Each row was made from one path, in order. Every step used is in the known rows, and no mark comes twice. Write each row's path.
In the rows, zero is written as 128.
Known rows:
fesi > pase > lutik > tora > bupipob > modefev: [ 90 122 158 141 118 141 141 150  57 133 179 113  95 111 150 134 180 108
 101 114 131 126 195 133  92 129  96 198 123 144  88 163 100 130 135 160
  75 130 110 101  72 132]
gifi > tevep > tima > pase: [147 133 130 151 141 117 112 137 100  80 136 158 145 114 147  62 108 100
 128 108 161 102 134 154 127 105 124 133 150  58  68 136 169 157 154 144
 100 108  88 150 140 146]
gifi > tevep: [158 128 117 165 144 136 117 132 158  84 146 142  95 120 132  91 122 114
 146 110 138  95 128 140  98 125 121  94 132 110  87 126 128 114 133 142
 108 159 100 153 109 125]
pase > fesi > lutik: [127 135 180 117 125 130 112 104 113 163 125  96 153 156 206 182 129 117
  98 129 151 120 170 105 150 117 142 135  81 172  98 161 124 120 132 133
  82 148 111 149 106 123]
bazet > laki > lutik > fesi: [123 134 145 172 136 148 155 131  67 103 158 117 182 131 152 127  98 148
 106  56 116 119 145  93 150 145 147 140  94 127  73 165  98 105 107  93
  82 105 128 111 109 125]
pase > fesi > tora > bupipob > modefev: [ 71 145 178 127 121 106 173  92  96 133 110 126 157 130 159 144 128 127
  89 113 158 138 136 118 138  99 137 167 116 140  90 151 121 107 145 178
 124 132 109 146  86 145]
toliden > lisu > tevep: [141 129 153 160 142 127 156 161  73 147 123 132 104 100 137 135 121 130
 141 106 115 155 157 134 153 101 118 143 117 119 105 136  80 110 136 224
 130  94 111 147 136 128]
pase > fesi > tora: [ 91 139 180 110 123 137 159  63 113 132 111 116 186 148 147 156 152 109
 105 118 158 136 158 123 139 123 141 161  97 143  94 153 124 116 144 156
 123 129 119 134 108 143]
bazet > laki > lutik: [127 134 143 167 120 143 159 124  91 105 168 128 164 103 166 137 108 139
 105  68 118 137 126  91 132 130 166 143  68 113 100 142 113 115 104  91
 104 120 113 122 110 120]
tora > bupipob > modefev: [ 94 135 123 155 127  84 152 173  99 130 135 142  82 102 144 111  88 153
 106 118 131 127  94 124 128  91 122 141 156 120 123 125 126 115 128 157
 125 134 108 147  96 132]
tora > bupipob: [121 170 127 142 119 112 149 171 104 123 117 116  99 119 134 118  96 145
  83 115 100 123 108 144 124  82 124 127 151 132 137 131 140 103 131 151
 144 121 145 137 104 138]
lutik > laki: [114 130 125 125 138 175 122 146  77 128 103  93 148 115 137 117 119 127
 144 118 158 109 122 126 164 125 139 160 122 138 119 129 107  93 108 140
  83 130 138 136  82 149]
tevep > tima > pase: [112 136 144 105 123 105 121 131  54 128 116 147 191 123 150  89 111 112
 104 123 156 139 136 145 165 108 130 172 153  70 103 140 176 180 152 135
 117  63 115 122 163 158]
tima > pase > fesi > tora > bupipob: [ 65 160 169 134 130 102 193 124  59 154  59 163 167 121 163 112 163  78
  76 127 155 128 167 141 154 112 165 171 146 105 100 128 140 156 159 163
 141 105  90 103 116 185]
rili > toliden > lisu > tevep: [140 137 140 141 140 122 122 156  92 146 158 171 121  99 167 123 123 124
 169  96  75 156 163 116 154 110 135 127 119 110  52 144 113  99 135 222
 109 101 131 159 125 136]
rili > lisu > tevep: [166 120 122 169 123 167 161 127 149 166 134 128 160 112 134 127 103 145
 184 125  67 174 187  85 110 132 158 113 109 123  89  93  82 116 147 200
 118 108 135 148 121 124]
lisu > rili > toliden: [162 118 130 168 114 141 111 127 110 156 148 155 138 113 183 107 136 136
 193 145  89 125 148 119 137 130 156 124 154  95  49 112 149 131 166 174
  88 131 132 163 101 117]
tima > pase > fesi > tora > bupipob > modefev: [ 47 138 169 146 134  82 194 126  56 160  68 178 156 113 169 105 157  85
  92 129 176 129 157 127 155 117 165 181 149  93  90 124 130 166 156 164
 129 113  67 112 106 178]
fesi > pase: [128 109 144 131 126 148 148 124  84 112 113 108 113 116 162 124 192  94
 121 143 142  99 181 160 125 161 137 164 104 140 117 149 127 161 131 141
 116 115 105 125 141 152]
tevep > tima > pase > lutik > fesi: [112 143 156 113 131 126 100 150  37 134 153 156 216 144 160  96 101 124
  92  99 132 145 177 126 161 102  98 168 164  78  83 164 154 154 153 124
  74  76 131  95 144 153]
laki > lutik > tora > bupipob: [103 189 122 152 128 133 150 174  70 110 152  99  86 111  72 130 129 119
  91 105  96 128 123 110 111 103 137 175 100 148  72 131 117 112 133 147
 105  36 156 121  85 111]
bupipob > tora: [121  90 132 108 141 137 139 127 144 107 135 170  94 127 126 146 130 146
 182 107 156 133 122 145 151 116 113 129 148 106  83 120 101 139 137 164
 153 104 143 133 123 109]
tora > bupipob > lutik > laki: [128 164 126 153 143 150 143 208 106 107 106  94 119 101 172 126  80 146
 104 126 106 119 102 125 165  68 122 162 151 150 105 125 102  72 163 148
  92 124 164 157  78 146]
bazet > laki > lutik > tora > bupipob > modefev: [ 91 140 144 181 116 121 171 138  66 115 177 113 130  94 126 123  99 143
 108  60 134 132 112  89 122 122 148 184  92 118  70 148 100 108 108 120
  96 105 116 115  70 110]
fesi > tora > bupipob > modefev: [ 71 164 131 129  89 106 192 112  94 110 126 117 113  91 135 100 121 113
 118  89 148 150 107 126 137 124 127 186 145 151 116 137 122 108 140 197
 151 109 121 163 100 140]
fesi > tora: [ 95 158 134 106  89 142 168  77 117 110 121 107 150 110 119 113 156  92
 135 101 148 149 134 131 139 157 131 174 125 160 120 136 127 116 140 175
 154 103 139 150 128 140]
rili > toliden > lisu: [114 150 139 110 151 109 108 140  97 142 159 192 121 100 184 134 124 128
 167 108  83 147 137 135 152 116 141 118 125 101  79 146 127 102 123 180
 115  88 153 140 126 138]
tora > bupipob > lutik > laki > modefev: [112 157 129 170 145 155 146 206  97 123 113  91 114  88 168 115  93 140
 106 144 109 107  93 126 171  59 152 171 138 150 107 131  98  67 154 158
  83 119 176 144  84 134]
toliden > lisu > tevep > tima > pase > fesi: [129 128 187 144 150 112 149 151  23 155 112 147 164 115 164 130 111 128
 112 108 138 158 177 142 176  74 123 167 119  76  74 154 107 142 154 225
 111  63  91 139 152 150]
rili > toliden > lisu > tevep > tima > pase: [131 141 147 130 135 110 121 160  52 152 149 188 153  96 179 101 116 113
 158  99  89 159 172 129 172 103 138 151 135  73  40 150 140 133 146 226
 103  67 121 152 144 156]
pase > fesi: [118 118 177 127 153 125 125 103 122 149 117 134 168 160 154 168 131 139
  98 137 140 118 150 121 129 100 136 123 104 120 101 146 124 125 138 119
 106 148 112 117 110 136]
tora > bupipob > lutik > fesi > pase: [132 155 136 165 151 130 150 201  92  96 108  93 114 129 167 119 111 137
  94 130  93 102 150 146 157  98 105 155 165 164  81 157 101  98 179 149
  94 102 160 137 110 152]
bupipob > lutik > laki > modefev: [111 113 131 165 158 185 127 171 116 126 124  96 148  90 171 125 125 123
 158 165 140 110 110 106 185 102 163 184 113 150  91 130  77  82 159 137
  50 124 171 137 102 122]
tima > pase: [ 97 129 127 144 138 104 159 156  83 154  76 176 136 111 144  96 160  86
 119 144 150 124 152 137 149 139 158 146 160  87 123 108 136 181 143 126
 136 105  91  90 138 168]

Write each row's path:
[119 117 155 126 121 194 122 150  54 126 154 107 140 109 194 139 184  98
 109 115 133 113 210 131 125 139 115 183  94 147 106 156 101 114 119 140
  52 142 115 112  83 155] -> fesi > pase > lutik > laki
[182 114 139 149 100 151 124 132  93 125 153  90 170 132 115 103  92 137
 117 101 120 148 157 116 147  98 101 165 121 127  70 149 143 133 153 199
 105 110 106 176 146 127] -> lisu > tevep > tima
[117 140 135 141 148 145 143 133 130  91 116  96 171 133 146 122 119 119
 151 120 125 129 153 110 178 145  98 171 157 178  59 157  73  95 194 147
  87  96 171 149 126 136] -> bupipob > lutik > fesi > tora
[104 133 184 131 131 170 114 116  70 180 119  72 163 136 205 168 135 109
 110 138 175 100 157 105 181 104 178 168  65 181  94 170 110  94 116 146
  44 144 127 139  89 121] -> pase > fesi > lutik > laki > modefev
[133 129 155 165 145 120 145 145  60 155 115 146 108  97 177 138 124 147
 172 137 126 140 137 152 152 105 135 136 149  83 109 120  95 123 152 200
 118  82 131 141 127 114] -> toliden > lisu > rili
[145 140 140 153 150 133  96 150  80  89 166 164 169 139 155  68  96 113
 116  88 143 105 167 137 127 104  98 126 163  72  44 159 148 130 156 137
  61 115 106 128 124 148] -> gifi > tevep > tima > pase > lutik > fesi
[120 115 148 145 153 147 137 133  51 108 103  94 143 160 133 110 161 114
 125 122 137  80 195 158 150 173 111 151 143 163  81 180 106 135 141 138
  86  96 131 106 137 154] -> lutik > fesi > pase
[133 135 160 149 138 113 152 163  27 147 117 145 143  97 150 111 111 123
 127 101 133 162 164 146 176  88 117 171 136  80  90 145 108 142 149 228
 121  53 101 144 162 145] -> toliden > lisu > tevep > tima > pase
[133 162 124 153 138 120 144 196 141 107 126 114 103 107 166 132  87 148
  94 135  87 129 106 126 142  67 115 141 154 141 111 127 117  95 175 142
 124 123 157 154 104 133] -> tora > bupipob > lutik
[125 143 134 159 153 156 148 162  38  84 131 113 130 133 136 123 158 108
 105 111 105  93 186 119 138 157 143 156  88 163  57 155 104 136 131 121
  64  36 127 120 136 138] -> laki > lutik > fesi > pase
[130 152 134 115 102 172 110 147  76 151 121  56 125 112 197 139 119 101
 137 107 166 115 148 109 184 146 145 171 100 203 116 148 108 100 109 150
  63 129 131 171  91 122] -> fesi > lutik > laki
[ 96 167 137 132  92 107 130 147  85 158 148  57  73 115 139 133 121 107
 124 102 159 128 135 112 146 131 116 192 132 201  91 158 107 115 132 179
  93 112 136 154  78  97] -> fesi > lutik > tora > bupipob > modefev
[158 128 140 157 116 169 141 138 106 173 163 153 207 111 163 112  91 139
 160 108  68 200 214  77 118 107 146 137 121  85  76 105 103 138 160 198
  92  86 131 135 131 136] -> rili > lisu > tevep > tima > pase > lutik
[ 94 185 131 126 102 157 180 141 100  92 102  79 139  88 154 113 118 107
 114  99 129 142 114 127 170 109 128 205 142 176 101 136 105  75 166 194
 126 101 169 172  87 153] -> fesi > tora > bupipob > lutik > laki
[108 162 145 168 114 139 168 136  67 114 168  98 142 107 117 133 106 140
  93  58 115 128 119 101 122 116 153 173  89 128  80 152 109 101 109 118
 109  99 136 107  75 115] -> bazet > laki > lutik > tora > bupipob
[ 98 162 177 125 129 131 166 106 118 120 106 109 169 134 172 160 128 122
  86 119 129 139 142 121 147  88 135 168 117 152  83 151 115  96 175 165
 122 126 140 151  96 146] -> pase > fesi > tora > bupipob > lutik
[148 134 161 139 133 126 134 151  47 134 146 118 140 105 142 129  95 143
 133  97 122 163 150 140 165  83 101 162 121 102  93 155 104 119 141 231
 117  63 123 161 154 128] -> toliden > lisu > tevep > tima
[128 116 157 128 119 165 127 140  84 125 168 127 126 120 191 143 189 102
 100 125 114 126 215 134 103 140 114 160  98 140 113 153 114 135 131 129
  84 141 106 106 111 142] -> fesi > pase > lutik
[ 83 171 123 159 133 128 174 157  46  84 140 123 127 114 116 105 112 119
 105  80 115 126 141  92 151 136 134 173 111 167  58 149  98 106 136 160
  86  32 136 146 109 131] -> laki > lutik > fesi > tora > bupipob > modefev
[ 86 159 150 134 118 139 139 146  77 128 184 138 158 139 153 123 110 140
  99  70 110 156 176  89 129 116  76 157 155 160  82 169  85  77 137 159
  70 133 145 112  74 133] -> pase > lutik > fesi > tora > bupipob > modefev
[ 94 136 148 146 149 126 132 177  59 165 123 187 169 136 158 105 147 101
 100 112 120 131 203 113 143 129 119 138 170 104  94 132 106 145 144 113
  77 120 108  62 111 166] -> tima > pase > lutik > fesi
[155 107 163 158 117 133 143 139  61 149 114 119 194 138 137 102 116 114
  96 115 141 141 188 117 162  92 128 177 127  96  53 142 145 164 165 191
  99 108  76 147 144 157] -> lisu > tevep > tima > pase > fesi
[122 145 155 137 133 125 131  97  89  86 127 152 180 124 157  75 123  89
 118  99 176 106 149 150 136 108 130 150 138  72  49 152 163 151 164 165
 100 107  86 157 129 157] -> gifi > tevep > tima > pase > fesi > tora
[ 93 152 137 126 124 145 156  97  81 106 105  91 174 151 102 102 129 112
 137  88 142 121 161 133 164 169 107 158 157 180  82 171 103 103 141 165
 112  85 158 124 128 145] -> lutik > fesi > tora
[102 181 151 124 112 158 134 140  80 125 174 122 167 145 146 129 111 132
  86  65  92 153 186 104 130 110  79 149 153 166  91 171  95  67 140 154
  82 125 168 104  83 139] -> pase > lutik > fesi > tora > bupipob
[ 89 144 182 130 125 106 127 118  86 175 133  80 121 151 165 168 122 121
  97 120 170 119 154 102 143 104 126 175 106 176  69 172 111 115 139 160
  72 137 114 141  70 112] -> pase > fesi > lutik > tora > bupipob > modefev
[105 147 159 130 113 161 136 152  60 131 169  95 104 121 146 140 189 103
  89 114 112 123 206 142  94 124  98 190 117 152  93 165 110 123 138 155
  87 122 136  91  79 138] -> fesi > pase > lutik > tora > bupipob
[ 85 142 176 133 136 108 145 130  60 188  77 129 148 137 167 136 173  69
 105 138 178 114 193 125 158 136 158 179 129 133  79 139 122 176 151 138
  93 109  88  92 107 153] -> tima > pase > fesi > lutik > tora
[126 140 145 132 142 160  96 154  97 139 186 142 172 162 148 142 110 148
 103  91  95 140 192  98 124 117  80 116 145 145  94 162  90  87 130 110
  57 146 152  88  93 126] -> pase > lutik > fesi
[ 96 174 132 132 117 119 143 146  92 137 127  79  94 129  55 119 125 129
 110 113 124 119 117 146 112 105 106 172 161 149  95 144 118 104 141 167
 137  97 172 105  73 120] -> lutik > tora > bupipob
[157 120 152 161 115 152 128 166  43 146 146 124 198 142 133  89 107 121
 100  92 115 150 209 104 162 100  91 173 150 112  47 159 125 143 165 189
  73 104  97 131 137 150] -> lisu > tevep > tima > pase > lutik > fesi
[ 91 178 139 133 116 137 167 126  66 102  99  86 156 146 101  98 110 124
 108  80 122 116 145 143 162 140 102 158 173 178  87 173 110  85 146 180
 126  83 169 129 114 152] -> lutik > fesi > tora > bupipob
[107 142 151 103 123 146  99 153  30 141 148 147 215 115 173  99 104 120
  96 103 147 148 161 123 166  92 116 185 148  74  97 148 154 145 141 134
  68  90 126 111 118 159] -> tevep > tima > pase > lutik > laki
[108 145 186 115 121 132 112  97  98 172 131  71 144 160 156 181 145 109
 108 124 164 116 176 110 143 125 128 165  91 181  73 170 112 122 140 143
  78 131 128 126  86 113] -> pase > fesi > lutik > tora
[ 89 167 120 162 132 116 156 171  67 114 160 119  81  99  79 122 122 126
 106 106 114 128 115  96 111 107 136 183 102 141  65 127 107 119 131 150
  94  45 137 126  76 106] -> laki > lutik > tora > bupipob > modefev
[110 129 160 123 118 166 126 127  72 135 174 104 119 126 143 145 204  93
 110 121 126 125 216 137  93 147  99 189 106 151  86 163 104 135 135 142
  76 125 130  88  90 133] -> fesi > pase > lutik > tora
[131 164 130 163 153 124 140 201 114 102 115 105 122 131 152 122  73 156
  96 124  85 115 123 128 159  81 101 137 175 157  87 145 100  81 175 141
  98 111 172 139 106 142] -> tora > bupipob > lutik > fesi
[ 74 157 168 143 140 103 190 142  84 145  59 160 171 115 183 119 159  81
  85 137 146 133 167 130 163 101 158 182 149 108  83 125 123 153 184 157
 129 104  99 117 112 182] -> tima > pase > fesi > tora > bupipob > lutik
[ 74 131 145 151 140 162 140 181  44 184 122 177 163  92 173 101 163  83
 110 129 144 127 172 109 156 109 171 173 136  96 114 121 106 133 124 132
  64 130 116  65  91 161] -> tima > pase > lutik > laki > modefev
[ 75 172 147 139 126 126 165 174  43 151 113 169 167 124 156  97 145  91
  81  89 115 142 198 118 147 122 116 163 180 121  95 140 110 128 154 149
 102 104 122  74 103 176] -> tima > pase > lutik > fesi > tora > bupipob
[106 166 184 121 117 127 124 118  88 170 125  66 130 158 158 176 128 120
  85 118 148 116 165 115 142 100 129 165 102 183  79 171 119 108 138 154
  85 130 138 133  74 116] -> pase > fesi > lutik > tora > bupipob
[100 184 132 128  96 133 181 130 126  91 118  95 130  93 150 118 121 106
 109 106 114 154 122 129 151 108 123 186 145 171 106 133 114  91 176 187
 146  99 163 169 109 141] -> fesi > tora > bupipob > lutik
[ 88 137 142 137 140 154 138 183  52 168 115 178 164 102 178 110 153  89
 105 116 142 137 183 109 149 115 140 165 150  95 115 114 106 137 128 123
  71 137 102  75  84 173] -> tima > pase > lutik > laki
[100 147 181  97 118 111 110 109  33 159 119 105 201 144 159 122 122 101
  96 123 179 131 165 138 174 105 129 202 135 104  66 169 161 176 159 144
  83  63 120 120 133 145] -> tevep > tima > pase > fesi > lutik > tora
